Known rows, with every step that occurs
P F E A C W: [-4.21 -0.90 -2.91 -0.49 -0.88 -0.90 -0.53  0.58  2.64  1.01 -4.63 -2.67
  3.91  0.18  0.42 -0.78  2.44  0.32 -1.72  2.41 -5.58 -0.62  1.46  1.25
 -1.78]
E W P F: [-3.67 -2.18  1.42 -0.03 -0.86 -0.49 -0.04  0.40 -1.52  5.42 -1.48  2.34
  4.43  0.66 -0.18 -1.80  1.80 -1.33 -2.12  0.36 -2.57  0.29 -0.13  1.15
 -0.55]
A C W P F E: [-4.11 -1.54  1.86 -0.75 -0.44  0.37 -0.40  0.70  1.08  5.23 -3.93  0.00
  3.08  0.20 -2.11 -2.33  2.10  1.19 -0.52  1.40 -5.89  0.02  1.76  1.82
 -1.64]
H Z A: [ 0.08  1.66  0.34 -0.86 -0.28 -3.61  1.19  1.45  0.79 -1.28  0.79  0.81
 -0.92  0.78  2.56 -0.15  0.51  0.02 -0.27  0.94 -1.72 -0.98 -2.35  0.93
 -0.02]
A C W Z: [-2.07 -0.77  1.28 -0.80 -1.00  0.64 -0.04  0.88  2.54  1.51 -3.38 -2.10
 -0.67  0.55  0.30 -1.58  3.43  0.74 -0.01  2.32 -3.53 -0.24  0.39  2.16
 -0.97]
C W P F E: [-4.19 -1.75  1.94 -0.28 -0.12  0.10 -0.60  0.23  0.37  4.68 -3.60  2.72
  3.33  0.42 -1.42 -2.50  2.46  0.90 -1.14  1.71 -3.71  0.36  1.84  1.05
 -0.22]
C W: [-0.67 -0.55  0.56 -0.07 -0.93 -0.28 -0.35  0.43  2.51 -0.36 -3.78  0.67
 -0.58  0.56  0.83 -0.76  1.24  0.06 -1.17  3.06 -1.18  0.47 -0.10  1.20
  0.72]
F E: [-0.56 -0.27  0.54  0.11  1.18 -0.70 -0.40  0.73  0.71  0.11 -0.97  0.55
  3.08  0.62  0.22 -1.14  2.32  0.73 -0.90  0.07 -1.64 -0.10  1.59 -0.84
  0.66]
P F E W: [-3.73 -0.56  0.21  0.37 -0.06 -0.92 -0.29  0.23 -0.16  2.53 -1.78  0.25
  7.63  1.13  0.85 -1.48  2.62 -0.87 -1.64  0.36 -3.29 -0.10  1.40  0.06
 -0.72]
A E: [-0.36 -0.57 -3.42  0.03  0.20  0.10  0.16  1.04  0.88 -0.23 -1.14 -0.68
 -1.13  0.01 -0.24 -1.01  1.11 -0.31  0.33  1.20 -1.96  0.16 -0.29 -1.04
  1.76]
W Z A: [-2.19  1.05  1.53 -0.67  0.43 -3.09 -0.01  0.91 -0.09  0.72 -0.53  0.83
  0.11  1.18  1.49 -2.02  3.54  0.51 -0.84 -0.33 -1.63 -0.37 -1.20  1.13
  0.12]
Z A E W P F: [-4.27 -0.05 -2.20 -0.11 -0.88 -3.15  0.08  0.65 -1.17  5.23 -1.77  1.34
  3.86  0.30 -0.96 -2.25  1.60 -1.90 -0.31  0.17 -4.37 -0.49 -1.91  0.63
 -0.11]
H Z F: [ 4.86 -2.71 -1.05 -1.24 -0.18 -1.57  0.09  1.83  0.59  1.13  1.21  0.49
 -1.18  0.78  1.58 -0.09  0.67 -0.60 -0.42  0.26 -2.10 -0.68 -1.82  0.19
  0.37]
C W P F Z A: [-5.08  0.20  1.39 -1.11 -0.74 -3.26 -0.23  0.49  0.53  3.84 -4.02  2.68
  0.62  1.60 -0.17 -2.99  4.32  0.62 -1.77  1.76 -4.11 -0.56 -2.90  2.33
 -0.63]
A E W P: [-1.00 -1.66 -2.28  0.35 -0.51 -0.35  0.01  0.87  0.15  4.46 -1.53  0.84
  3.23 -0.20 -1.55 -1.24  1.67 -1.94  0.19  0.94 -2.25 -0.31 -0.45 -0.48
  1.20]
H Z F C W: [ 3.90 -2.56 -1.42 -1.95 -0.94 -1.89 -0.68  2.49  3.47  0.65 -2.05  2.79
 -0.25  1.08  1.24  0.55  0.52  0.24 -0.09  2.13 -3.36 -2.24 -3.61  0.96
 -1.69]
F C W Z A E: [-3.16  1.23 -2.61 -1.18 -0.41 -2.90 -0.80  1.71  3.08  0.43 -3.97  1.97
  0.22  0.78 -0.02 -1.52  3.36  0.90  1.23  2.09 -3.96 -1.98 -3.16  0.72
 -1.07]
P F C W Z: [-5.55 -1.34  0.88 -1.34 -0.69  0.27 -0.46  1.17  1.37  1.67 -3.72  3.05
  1.13  1.12  0.67 -1.77  3.54  1.58 -1.20  2.07 -3.84 -0.75 -1.31  1.79
 -2.29]
P F: [-3.11 -0.96  0.27 -0.41 -0.18  0.05  0.26  0.52 -0.82  0.61 -1.04  0.68
  0.10  0.60  1.01 -1.69  1.18  0.21 -1.91  0.41 -2.54  0.70  0.06  0.68
 -0.08]
H Z A C: [ 0.17  1.96  0.14 -1.30 -0.66 -3.34  1.42  2.06  1.36 -0.71  0.53 -1.85
 -1.29  0.62  1.81 -0.31  0.26  0.30  0.41  0.62 -4.01 -1.42 -2.31  1.68
 -1.46]
H Z: [ 0.69 -0.47  0.02 -0.59 -0.25 -0.30  1.18  1.27  0.83 -0.93  0.91  0.56
 -1.20  0.50  1.89  0.09  0.61  0.02 -0.44  1.59 -1.11 -0.34 -0.72  0.35
  0.40]
A E W P F: [-3.73 -2.06 -2.33  0.07 -0.85  0.14  0.18  0.54 -1.17  5.55 -1.68  0.97
  3.63  0.04 -1.33 -1.99  1.72 -1.89 -0.35  0.88 -3.71  0.07 -0.22 -0.13
  0.49]
C W P F E A: [-4.56 -2.40 -1.41 -0.32 -0.40 -1.01 -0.71  0.11  1.05  3.85 -4.10  1.93
  4.31  0.12 -0.60 -1.33  2.87  0.31 -2.34  2.16 -3.70 -0.31  1.59  0.69
 -0.27]
C W Z F E: [ 1.68 -2.88  0.60 -0.76  0.32 -1.15 -1.67  0.80  2.23  3.73 -2.89  0.54
  2.88  1.14 -0.15 -2.12  4.78  0.41 -0.09  0.85 -3.11 -0.56  0.94  0.33
  0.35]

Rows
[-4.75  1.57 -4.03 -0.27 -0.60 -3.85  0.13  0.81  0.28  1.89 -2.23 -1.12
  4.04  1.64  0.75 -2.40  4.45 -1.70 -0.48  0.81 -4.48 -1.20 -3.49  0.09
 -0.11] => P F Z A E W
[-4.73  0.27 -2.35 -1.05  0.46 -2.99  0.29  0.99 -1.28  4.07 -1.44  1.33
  0.03  0.97 -1.48 -3.27  4.18  0.16 -0.25 -0.05 -4.90 -0.96 -3.09  0.11
  0.37] => W P F Z A E
[ 3.02 -3.66  0.58 -0.25  0.63 -2.36 -1.59  1.12 -0.05  7.19 -1.10  2.01
  7.47  0.87 -1.22 -1.50  2.84 -1.52 -1.03 -1.34 -2.70 -0.95  0.35 -0.45
 -0.11] => Z F E W P
[ 2.22 -2.91  0.18 -1.51 -0.96 -0.73 -1.11  1.36  2.51  3.64 -3.20 -2.15
 -0.67  0.80  0.00 -1.77  3.50  0.10  0.09  1.12 -4.54 -0.68 -0.63  2.10
 -1.07] => A C W Z F
[-1.11  1.84  0.54 -0.67 -1.33 -3.35 -0.25  1.11  3.21 -0.14 -4.20 -1.73
 -0.59  0.60  0.58 -1.15  0.81  0.33 -0.40  1.97 -3.93 -0.58 -1.70  2.46
 -1.21] => Z A C W
[ 1.71 -2.59  0.36 -1.12  0.04 -0.82 -1.48  1.26  2.80  4.41 -3.15 -2.18
  2.61  0.98 -0.65 -2.07  4.57  0.74  0.60  0.63 -5.15 -1.01  0.82  1.17
 -1.38] => A C W Z F E
[ 1.71 -3.37 -3.09 -1.19  0.92 -2.17 -1.25  1.78  1.22  3.63 -0.90 -3.13
  4.00  0.78  0.30 -1.10  4.97  0.16 -0.92 -1.29 -4.82 -1.73  0.73 -0.17
 -1.27] => W Z F E A C
[ 1.31 -3.52 -3.01 -0.71  0.06 -2.20 -1.93  0.79  2.75  2.86 -3.37 -0.30
  3.93  0.97  0.79 -0.92  5.23 -0.16 -1.30  1.33 -2.87 -1.35  0.89  0.19
  0.11] => C W Z F E A
[-4.57 -1.58  1.09 -1.36 -0.93  0.24  0.06  0.86  1.03  4.74 -4.23 -0.42
 -0.04  1.00 -1.35 -2.75  4.17  0.94 -1.26  2.09 -5.70 -0.42 -1.27  2.31
 -1.67] => A C W P F Z
[-2.07 -0.98 -2.60  0.30 -0.35  0.11  0.10  0.69  0.63  2.49 -1.11 -1.07
  3.17  0.44  0.26 -1.42  3.98 -1.60  0.63  1.25 -2.15 -0.57 -0.17 -0.56
  1.02] => A E W Z
[-2.03 -1.11  1.37 -0.33 -0.66  0.30 -0.23  0.35  2.04  0.96 -3.17  0.75
 -0.52  0.70  0.90 -1.52  3.74  0.54 -0.71  2.54 -1.35  0.11  0.42  1.38
  0.63] => C W Z
[-1.54 -1.68  1.35 -1.03 -0.39 -0.69 -0.87  1.61  2.12  2.52 -3.93  4.89
  0.91  0.40 -1.01 -0.71  1.22  1.20 -1.10  1.92 -2.40 -1.07 -1.63  1.21
 -1.40] => F C W P
[-1.52  1.94 -3.92 -0.54  0.72 -3.67  0.08  1.31  1.17 -0.37 -1.56 -0.84
 -0.52  1.21  0.19 -1.97  4.08 -0.12  0.28  0.56 -2.98 -1.19 -3.34 -0.59
  1.23] => F Z A E
[-4.22 -2.47 -1.49 -0.39  0.79 -1.13 -0.37  0.61 -1.08  3.92 -1.39  1.78
  4.86  0.25 -0.47 -1.37  2.83  0.34 -2.63 -0.19 -3.41 -0.37  1.65 -0.23
 -0.33] => W P F E A
[-5.16 -1.07  1.20  0.06  0.22 -0.28 -0.25  0.12 -0.74  3.96 -1.12  0.34
  7.82  1.25  0.88 -2.39  5.04 -0.41 -1.09 -0.02 -3.35 -0.17  1.85  0.18
 -0.96] => P F E W Z
[-4.24  0.07  1.98 -1.26 -1.56 -2.61 -0.03  0.88  0.66  4.37 -3.97  0.30
 -0.03  0.44 -0.87 -2.49  0.97  0.48 -0.90  1.41 -5.73 -0.21 -1.39  3.35
 -2.17] => Z A C W P F
[-4.13 -2.11 -1.74 -0.86  0.52 -0.87 -0.14  1.16 -0.54  4.48 -1.61 -0.81
  4.50 -0.11 -1.19 -1.47  2.59  0.50 -1.91 -0.61 -5.55 -0.60  1.69  0.47
 -1.79] => W P F E A C
[-1.12 -0.41 -0.10 -0.72 -0.52 -0.92 -0.85  1.58  3.18 -0.87 -4.30  2.90
  0.69  0.79  0.58 -0.16  1.05  1.03 -1.12  2.51 -2.10 -1.06 -1.89  1.07
 -1.33] => F C W
[-1.27  1.66 -3.49  0.32 -0.77 -3.84 -0.04  0.93  1.35  0.83 -1.95 -0.83
  3.29  0.57  0.67 -0.87  1.42 -2.11  0.17  0.78 -2.47 -0.83 -2.22 -0.11
  0.67] => Z A E W
[-2.18  0.66 -2.61 -0.19 -0.09 -4.07 -0.05  1.03  0.55  4.33 -1.98  0.66
  3.75  1.31 -1.11 -2.02  4.72 -1.70  0.07  0.46 -3.28 -1.85 -3.47 -0.16
  0.61] => F Z A E W P
[-1.87 -1.70 -1.54 -0.53 -0.39 -1.13 -0.60  0.95  2.91  3.46 -4.34 -0.93
  3.80 -0.18 -1.35 -0.55  2.59  0.42 -1.25  1.97 -4.20 -1.04  1.48  0.91
 -0.91] => F E A C W P
[-1.06 -0.76 -3.15 -0.53 -1.51 -1.13 -0.31  0.96  3.58 -0.51 -4.60 -2.86
  0.25  0.05  0.97  0.26  1.35 -0.27 -1.69  3.15 -3.33 -0.68 -0.28  1.67
 -0.78] => E A C W
[-4.14 -2.52 -1.79 -1.04 -1.70 -0.54 -0.12  0.72  1.21  3.85 -4.37 -0.64
  0.76 -0.15 -0.66 -1.00  1.47  0.00 -2.24  2.35 -5.08 -0.33  0.01  2.40
 -1.63] => E A C W P F
[-1.53  2.05 -0.18 -1.13  0.45 -3.99  0.18  1.73  1.37  0.08 -1.63 -2.30
  0.09  1.71  0.75 -1.76  3.88  0.68 -0.85 -0.25 -3.98 -1.49 -3.20  1.16
 -1.42] => F Z A C
[-1.05 -0.74 -2.87  0.13  1.03 -1.82 -0.53  0.86  1.37 -0.54 -1.47 -0.26
  4.10  0.46  0.94 -0.04  2.72  0.04 -2.15  0.51 -1.49 -0.62  1.47 -1.04
  0.55] => F E A
[-1.40 -2.10 -1.81 -0.66 -1.29 -0.93 -0.22  1.03  2.61  2.82 -4.34 -0.86
  0.45 -0.26 -0.75 -0.21  1.51 -0.13 -1.69  2.67 -3.54 -0.77 -0.13  1.84
 -0.91] => E A C W P
[-0.58 -0.89 -3.20 -0.53 -0.40 -1.31  0.07  1.31  1.72 -0.65 -1.74 -3.10
  0.52  0.16  1.03  0.22  1.42 -0.20 -2.03  0.71 -2.88 -0.70 -0.26  0.58
 -0.70] => E A C
[-2.29  0.94  1.40 -1.25 -0.62 -3.51 -0.17  1.31  2.27  3.38 -4.23 -0.24
 -0.05  1.27 -1.00 -2.23  4.10  0.82 -0.61  1.55 -4.61 -1.49 -2.92  2.33
 -1.32] => F Z A C W P
[ 2.63 -4.00  0.28 -1.71 -0.29 -2.04 -1.98  2.10  1.99  4.72 -3.75  4.70
  0.81  0.82 -1.31 -0.89  1.32  0.52 -0.97  0.70 -3.26 -1.33 -2.86  1.07
 -1.59] => Z F C W P
[-2.63 -0.98  0.82 -1.13 -0.24 -0.16 -0.80  1.46  2.58  0.54 -3.55  2.77
  0.79  1.03  0.65 -0.90  3.66  1.37 -0.59  2.19 -2.28 -1.25 -1.41  1.13
 -1.58] => F C W Z
[-3.81 -2.17  1.79 -0.51 -1.10  0.37 -0.17  0.16  0.21  4.04 -3.69  2.76
 -0.01  0.32 -0.75 -1.99  1.38  0.30 -1.72  2.31 -2.94  0.72  0.20  1.94
 -0.11] => C W P F
[-0.70  1.94  0.47 -0.76 -0.19 -3.41  0.19  1.51  1.11 -0.15 -1.45 -1.92
 -0.15  0.74  0.87 -1.29  0.82  0.41 -0.60 -0.36 -3.63 -0.82 -1.68  1.48
 -1.26] => Z A C
[-4.32  1.42 -0.08 -0.98  0.34 -3.69  0.17  0.85 -0.54  0.37 -1.52  0.56
  0.70  1.94  1.60 -2.58  4.13  0.44 -2.02 -0.17 -3.47 -0.61 -2.96  1.01
 -0.62] => P F Z A
[ 3.29 -2.49 -0.60 -0.02  0.41 -2.55 -1.63  1.02  0.96  3.53 -1.47  0.14
  7.34  1.33  0.44 -1.03  2.73 -1.62 -0.97 -0.74 -2.56 -1.02  0.20 -0.70
 -0.14] => Z F E W
[-3.92 -2.12  1.21 -1.38  0.44 -0.36 -0.30  1.67 -1.33  3.58 -1.27  4.80
  1.45  0.70 -0.93 -1.55  1.21  1.29 -1.90 -0.56 -3.62 -0.66 -1.61  0.76
 -2.15] => W P F C
[-5.97  0.73  1.11 -1.56 -0.70 -2.93 -0.66  1.36  1.28  1.18 -3.86  3.31
  1.41  1.43  1.11 -2.06  3.43  1.47 -1.04  1.34 -4.45 -1.34 -2.80  2.51
 -2.91] => P F C W Z A
[-3.14  1.26  1.07 -1.31 -0.35 -3.40 -0.75  1.56  2.62  0.23 -3.82  3.17
  1.07  1.38  1.10 -1.33  3.36  1.44 -0.50  1.59 -2.86 -1.93 -2.97  1.91
 -1.98] => F C W Z A
[-1.07 -0.57 -2.88 -0.28  0.68 -1.50 -0.34  1.20  1.98  0.11 -1.73 -3.02
  3.85  0.27  0.33 -0.11  2.43  0.32 -1.42  0.30 -3.70 -1.13  1.38 -0.28
 -0.90] => F E A C
[-2.56  1.31  1.17 -0.54 -0.79 -3.48  0.13  1.29  0.83  2.64 -1.36 -2.21
  4.00  1.16  1.27 -1.63  3.69 -0.87 -0.42 -0.29 -3.92 -1.32 -1.59  2.03
 -2.03] => E W Z A C
[-3.47 -2.20  1.76 -0.57  0.08  0.32  0.21  0.68 -1.86  3.96 -0.86  2.59
  0.27  0.37 -0.68 -2.13  1.35  0.36 -1.84 -0.16 -2.70  0.78  0.17  0.97
 -0.08] => W P F
[ 2.12 -3.29  0.35 -0.99 -0.71 -0.86 -1.32  0.91  1.85  3.11 -2.91  0.57
 -0.45  0.94  0.66 -1.77  3.76 -0.06 -0.60  1.46 -2.35 -0.16 -0.67  1.16
  0.45] => C W Z F
[-4.51 -1.77 -3.00 -0.32 -0.32 -0.28  0.23  0.68 -0.85  5.52 -1.93  0.57
  3.92  0.94 -1.47 -2.60  4.74 -1.50 -0.60  1.09 -4.36 -0.65 -1.75 -0.29
  0.29] => A E W P F Z
[-3.33 -0.65  0.51 -0.08  0.78 -0.13 -0.34  0.45 -0.47  1.15 -1.02  0.53
  3.44  0.87  0.51 -1.89  2.18  0.75 -1.41  0.00 -3.16  0.47  1.62 -0.19
 -0.15] => P F E
[-2.60 -1.35 -2.16 -0.68 -1.26 -0.42 -0.11  0.83  3.10  0.86 -3.93 -2.76
  0.37  0.37  1.01 -0.49  3.88  0.19 -1.27  2.74 -3.46 -0.77  0.23  1.91
 -1.09] => E A C W Z
